What can hang from each mark:
J_224: J_668 J_721
J_300: J_523
J_721: J_224 J_984
J_661: J_835
J_835: J_661 J_984
J_668: J_224
J_984: J_300 J_721 J_727
J_523: J_113

Each row was made from one small tree. Brackets hold a mark, then the marks that hang from it, in the order of their numbers. Every link used is in the known rows. Write each row's tree.
Known rows:
(J_668 (J_224 (J_721 (J_984 J_727)))): [ 0.24 -5.07  0.41  2.48 -0.87 -1.80 -0.50  0.43  0.23  4.44  0.58  0.00
  2.54 -0.24 -6.22 -0.88 -1.78 -1.44 -2.90  3.51 -4.35]
(J_835 (J_984 (J_721 J_224) J_727)): [ 0.09 -0.87  1.81 -1.30 -1.98 -2.82 -0.70 -0.83 -2.35 -0.83 -0.36  0.43
  1.68 -0.06  2.32  0.88 -2.14  1.56  0.68  1.98 -1.69]
(J_984 J_300 J_721 J_727): [ 0.62 -1.57  0.81 -0.70 -0.06 -0.65  0.42  1.17  1.70  1.37 -1.07  0.19
  1.16  0.28  0.16  0.39 -3.36  2.27 -1.62  0.57  3.90]
(J_835 J_661 J_984): [ 0.52  2.94  1.90  1.41 -1.30 -2.18 -1.32 -2.76 -4.50 -2.69 -0.30 -0.62
  5.11 -0.39 -1.92 -2.39 -2.06  2.22 -1.35  1.02 -4.13]
(J_224 J_668 (J_721 J_984)): [-0.47  0.00 -0.94  2.49 -0.31  2.07 -1.67 -1.55 -0.29  0.15  0.90  0.62
  0.33 -0.56 -5.38 -0.92 -0.83 -1.07 -2.40  3.39 -3.70]
(J_835 J_661): [ 0.46  2.01  0.66  1.76 -0.41 -0.92 -1.25 -2.74 -2.94 -0.82 -0.07 -0.18
  4.65 -0.72 -2.80 -2.42 -1.94  0.54 -1.27  0.39 -4.23]
(J_661 J_835): [-1.14 -0.12  0.05  1.50 -1.02 -1.24 -2.39 -0.33 -2.19  1.01 -1.85  0.90
  3.79 -0.25 -6.49 -0.61  0.99 -1.51 -2.93  0.35 -1.71]
(J_523 J_113): [ 0.12 -0.66  0.46  0.04 -0.10 -1.71 -1.09 -0.39 -0.97 -0.24 -0.95 -0.72
  5.00 -0.50 -0.47 -1.23 -2.69 -1.92 -2.36  1.65 -7.26]
(J_661 (J_835 (J_984 (J_300 J_523) J_727))): [-0.50 -0.89  1.95  1.32 -0.23 -3.30 -2.09  0.71 -0.15  2.91 -3.50 -0.34
  4.36  1.17 -2.35  0.66  1.46  2.87 -2.52  2.11  2.13]
(J_661 (J_835 (J_984 J_300 J_727))): [-0.89 -0.87  1.41  0.86 -1.39 -2.00 -1.01  0.97  0.67  1.72 -2.55 -0.01
  3.52  0.42 -5.08 -0.67 -0.45  3.60 -1.65  1.57  1.87]
(J_668 (J_224 J_721)): [-0.28 -1.87  0.42  2.92 -0.41 -2.89 -1.67 -1.76 -2.13  1.34  0.25 -0.13
  2.13  0.21 -3.11 -1.02 -0.68 -3.02 -3.93  1.86 -6.24]
(J_661 (J_835 (J_984 J_727))): [-1.13 -0.97  1.50  0.06 -2.02 -3.87 -1.72  0.01 -2.48  1.64 -2.61  0.20
  4.69 -0.11 -6.80 -0.96 -0.62  2.09 -2.06  1.90 -1.37]
(J_224 J_668): [-0.39  2.52 -0.90  0.81  0.41  0.78 -1.22 -2.17 -2.04 -0.64  0.20 -2.37
  2.37 -0.08 -2.42 -0.84 -0.45 -0.45 -2.38  1.51 -3.35]
(J_984 (J_300 J_523) J_721): [ 1.06  0.29  0.90  1.24  1.18 -0.16 -1.37  0.00 -0.85  0.18 -1.98  0.40
  1.64  1.35  3.88  2.42 -0.53 -0.33 -3.49  0.41  2.84]
(J_661 (J_835 J_984)): [-1.12  1.53  1.36  1.31 -1.95 -2.59 -2.58 -0.47 -3.67 -0.63 -2.30  0.78
  3.94 -0.06 -5.07 -0.69  0.46  0.25 -3.25  1.40 -1.98]
(J_668 (J_224 (J_721 J_984))): [ 0.17 -2.71  0.06  4.26 -0.68 -0.26 -1.40 -0.28 -1.02  2.04  0.89  0.98
  1.92 -0.14 -5.04 -0.80 -1.37 -3.34 -3.80  3.11 -4.99]
(J_721 (J_984 J_300)): [ 0.61 -0.70 -0.19  3.78  0.07  3.30 -1.07  1.87  1.47  0.61  0.46  0.94
  1.84 -0.29 -2.01 -0.27 -2.76  0.83 -2.67  1.74  1.53]
(J_835 J_661 (J_984 J_300 J_721 J_727)): [ 1.21  1.82  2.63 -0.46 -1.18 -1.34  0.81 -1.24 -0.65 -0.74 -0.97 -0.41
  2.43  0.37  0.19 -0.89 -3.57  4.88  0.09  0.49  2.94]
(J_835 J_661 (J_984 J_300)): [ 0.75  3.50  1.68  2.52 -0.69 -0.95 -0.92 -1.89 -1.49 -2.18 -0.42 -0.57
  3.92  0.17  0.10 -1.95 -2.37  3.78 -0.86  0.82 -1.27]
(J_984 (J_300 J_523) (J_721 J_224) J_727): [ 0.70 -1.36  0.68 -0.30  0.75 -0.78 -0.90 -0.21  0.56  2.42 -0.97  0.32
  0.71  1.21  5.32  2.81  0.72  0.87  0.58  1.06  2.28]
(J_668 (J_224 (J_721 (J_984 J_300 J_727)))): [ 0.46 -5.07  0.22  3.32 -0.16  0.26 -0.18  1.17  3.64  4.60  0.85  0.41
  1.13  0.05 -4.72 -0.69 -2.10 -0.11 -2.46  3.24 -0.75]
(J_300 J_523): [ 0.32 -0.63  0.81  1.69  0.57 -2.53 -2.62 -0.64 -2.87  0.80 -1.39 -0.38
  4.56  0.54  0.22  0.54 -0.23 -1.49 -4.02  1.35 -3.33]

Which tree is each row?
[ 0.30  1.61 -1.55  2.91  1.64  5.03 -2.53 -0.74  0.63  1.59  1.72 -1.38
  0.35  0.87  1.97  2.16  2.79 -0.29  0.36  2.32 -0.05]  (J_721 (J_224 J_668) (J_984 (J_300 J_523)))
[ 0.65 -3.09  0.00  1.79  0.01  1.89 -0.06  2.50  2.93  3.03 -0.10  0.00
  2.91 -0.42 -3.60 -0.29 -3.66  2.72 -1.59  2.63  2.70]  (J_721 (J_984 J_300 J_727))
[ 1.09 -1.72  1.34 -0.03  0.88 -1.56 -0.36  0.51  0.89  2.38 -2.61 -0.26
  1.87  1.16  2.45  2.01 -1.30  1.28 -2.29  1.11  4.01]  (J_984 (J_300 J_523) J_721 J_727)
[-0.28  1.71  1.60  1.01 -1.45 -0.09 -1.18  0.43 -1.45 -1.33 -2.75  1.83
  0.79  0.85 -1.60  0.83 -0.45  1.11 -2.68  0.21  3.79]  (J_661 (J_835 (J_984 J_300 J_721)))
[-0.42 -0.11  1.92 -0.79 -1.59 -1.20 -0.38  0.55  0.38  1.00 -3.03  0.85
  1.51  0.68 -3.30  0.68 -0.96  2.71 -1.59  0.75  4.73]  (J_661 (J_835 (J_984 J_300 J_721 J_727)))
[ 0.28 -1.61  0.20 -0.44 -0.33 -0.11 -0.19  0.40  1.92  1.19  0.11  0.75
  0.11  0.23  2.95  1.38 -1.42  1.84  1.38  0.68  1.72]  (J_984 J_300 (J_721 J_224) J_727)
[ 0.06 -2.20  0.36 -1.54 -0.94 -1.59 -0.49 -0.69 -1.29  0.97  0.01  0.97
  1.21 -0.40  1.13  1.13 -1.68  0.27  1.18  1.08 -1.15]  (J_984 (J_721 J_224) J_727)
[ 0.55 -2.42  0.77  1.15  1.13 -2.10 -1.06  0.63  1.45  3.19 -1.77 -0.86
  4.27  0.81  0.38  0.78 -0.87  2.15 -2.44  1.72  1.19]  (J_984 (J_300 J_523) J_727)
[-0.29  0.89 -1.81  1.77 -0.13  4.32 -1.95 -1.27 -1.72  0.08  2.31 -0.54
  0.39 -0.53 -1.32  0.48  1.01 -1.21  0.69  2.34 -3.35]  (J_721 (J_224 J_668) J_984)
[ 0.07  0.94 -0.89 -1.82  0.33  2.09  0.15 -1.09  1.96  1.21  0.73 -1.43
 -1.47  0.36  2.35  1.48  0.20  1.81  2.47  0.74  1.98]  (J_984 J_300 (J_721 (J_224 J_668)) J_727)
[ 0.47 -2.47 -0.05  5.09  0.02  1.60 -1.11  0.67  1.69  2.34  1.05  0.83
  0.45  0.37 -3.02 -0.44 -1.20 -1.79 -3.45  2.62 -2.02]  (J_668 (J_224 (J_721 (J_984 J_300))))
[ 0.03 -0.28 -1.61  1.01  0.38  4.58 -0.46  0.13  3.04  2.53  2.20 -1.67
  0.34 -0.28 -1.63  0.25  0.34  2.60  2.16  2.68  0.44]  (J_721 (J_224 J_668) (J_984 J_300 J_727))
[-0.04 -1.64 -0.17  4.72 -0.46  2.01 -1.40  0.95  2.04  0.89  0.50  2.78
  0.82 -0.38 -3.27 -0.36 -2.33  0.69 -3.11  2.92  0.09]  (J_224 (J_721 (J_984 J_300)))
[ 0.12  2.02 -2.00  2.51  0.52  6.17 -1.56 -0.39  1.31  0.48  2.59 -0.93
 -0.82 -0.01 -0.04  0.98  0.80  0.17  1.26  1.97 -0.27]  (J_721 (J_224 J_668) (J_984 J_300))
[ 1.03  1.00  2.73 -1.52 -1.80 -3.05  0.33 -2.64 -3.50 -1.04 -1.38 -0.80
  3.47 -0.09 -1.54 -1.51 -3.88  3.17 -0.21  1.05 -0.69]  (J_835 J_661 (J_984 J_721 J_727))
[ 0.12  4.85  0.26 -0.01 -0.25  2.00 -0.87 -2.20 -1.55 -3.03  0.92 -0.95
 -2.05  0.92  4.71  1.96  0.38  1.85  1.07  1.02  0.61]  (J_835 (J_984 J_300 (J_721 (J_224 J_668))))
[-0.10  3.10 -0.91 -1.01  0.01  1.81 -1.27 -2.92 -2.61 -1.44  1.07 -0.95
 -0.60  0.08  2.20  1.57  0.92 -1.56  0.80  0.68 -2.41]  (J_984 (J_721 (J_224 J_668)))
[ 0.66 -3.22 -0.01  2.27  0.66  1.38 -1.88  1.39  2.14  4.02  0.45  0.46
  2.51  0.42  1.25  1.83  0.49  1.25  0.57  2.85  0.99]  (J_721 J_224 (J_984 (J_300 J_523) J_727))
[ 1.10  2.90  2.27  2.93  0.24 -1.58 -1.86 -2.32 -2.50 -1.33 -1.12 -1.12
  4.41  0.93  2.17 -0.90 -0.12  2.81 -1.62  1.09 -0.67]  (J_835 J_661 (J_984 (J_300 J_523)))
[ 0.69  1.86  1.76  0.87 -0.82 -0.46 -0.49  0.05 -1.29 -2.61 -1.33  0.51
  0.87  0.79  2.67  0.92 -3.05  1.81 -2.75  1.07  2.85]  (J_835 (J_984 J_300 J_721))
[ 1.58  3.55  2.81  1.46 -0.10 -0.78 -1.24 -2.42 -2.83 -2.08 -1.80 -0.59
  2.63  1.21  3.95  0.47 -0.74  2.45 -1.47  0.50  1.80]  (J_835 J_661 (J_984 (J_300 J_523) J_721))
[-0.37 -1.70 -0.91  2.03  0.12  2.53 -0.41 -0.26  4.05  2.65  0.80 -0.65
 -0.16 -0.13 -5.10 -0.78 -1.73  2.73 -1.30  3.86  0.62]  (J_224 J_668 (J_721 (J_984 J_300 J_727)))
[ 0.72 -2.97  0.56  5.43  0.89  0.70 -2.18  0.38  0.55  3.91  0.24  0.37
  1.27  1.35 -0.94  0.89  1.00 -2.77 -4.21  2.95 -1.35]  (J_668 (J_224 (J_721 (J_984 (J_300 J_523)))))
[ 0.75 -2.08  2.49 -0.12 -0.03 -4.04 -0.73  0.35  1.17  1.90 -2.42 -2.06
  5.69  0.82  3.07  0.10 -1.55  2.42 -1.23  3.32 -2.87]  (J_835 (J_984 (J_300 (J_523 J_113)) J_727))
[ 1.21  3.93  2.21  0.83 -0.95  0.04 -0.22 -2.11 -2.00 -3.17 -0.83 -0.04
  1.92  0.56  2.04 -0.89 -2.79  3.15 -0.57  0.08  2.02]  (J_835 J_661 (J_984 J_300 J_721))
[ 0.54  1.32  2.26 -0.10 -1.51 -3.55 -0.44 -2.01 -3.14 -0.59 -0.78 -1.17
  6.06 -0.53 -3.04 -2.84 -3.04  4.52 -0.42  1.67 -3.49]  (J_835 J_661 (J_984 J_727))
[ 0.73  0.32  0.33  1.29  0.87  0.56 -2.20 -0.43 -1.14  0.18 -0.60  1.19
  0.21  1.37  6.35  3.21  1.44 -1.19 -0.21  0.50  1.54]  (J_984 (J_300 J_523) (J_721 J_224))
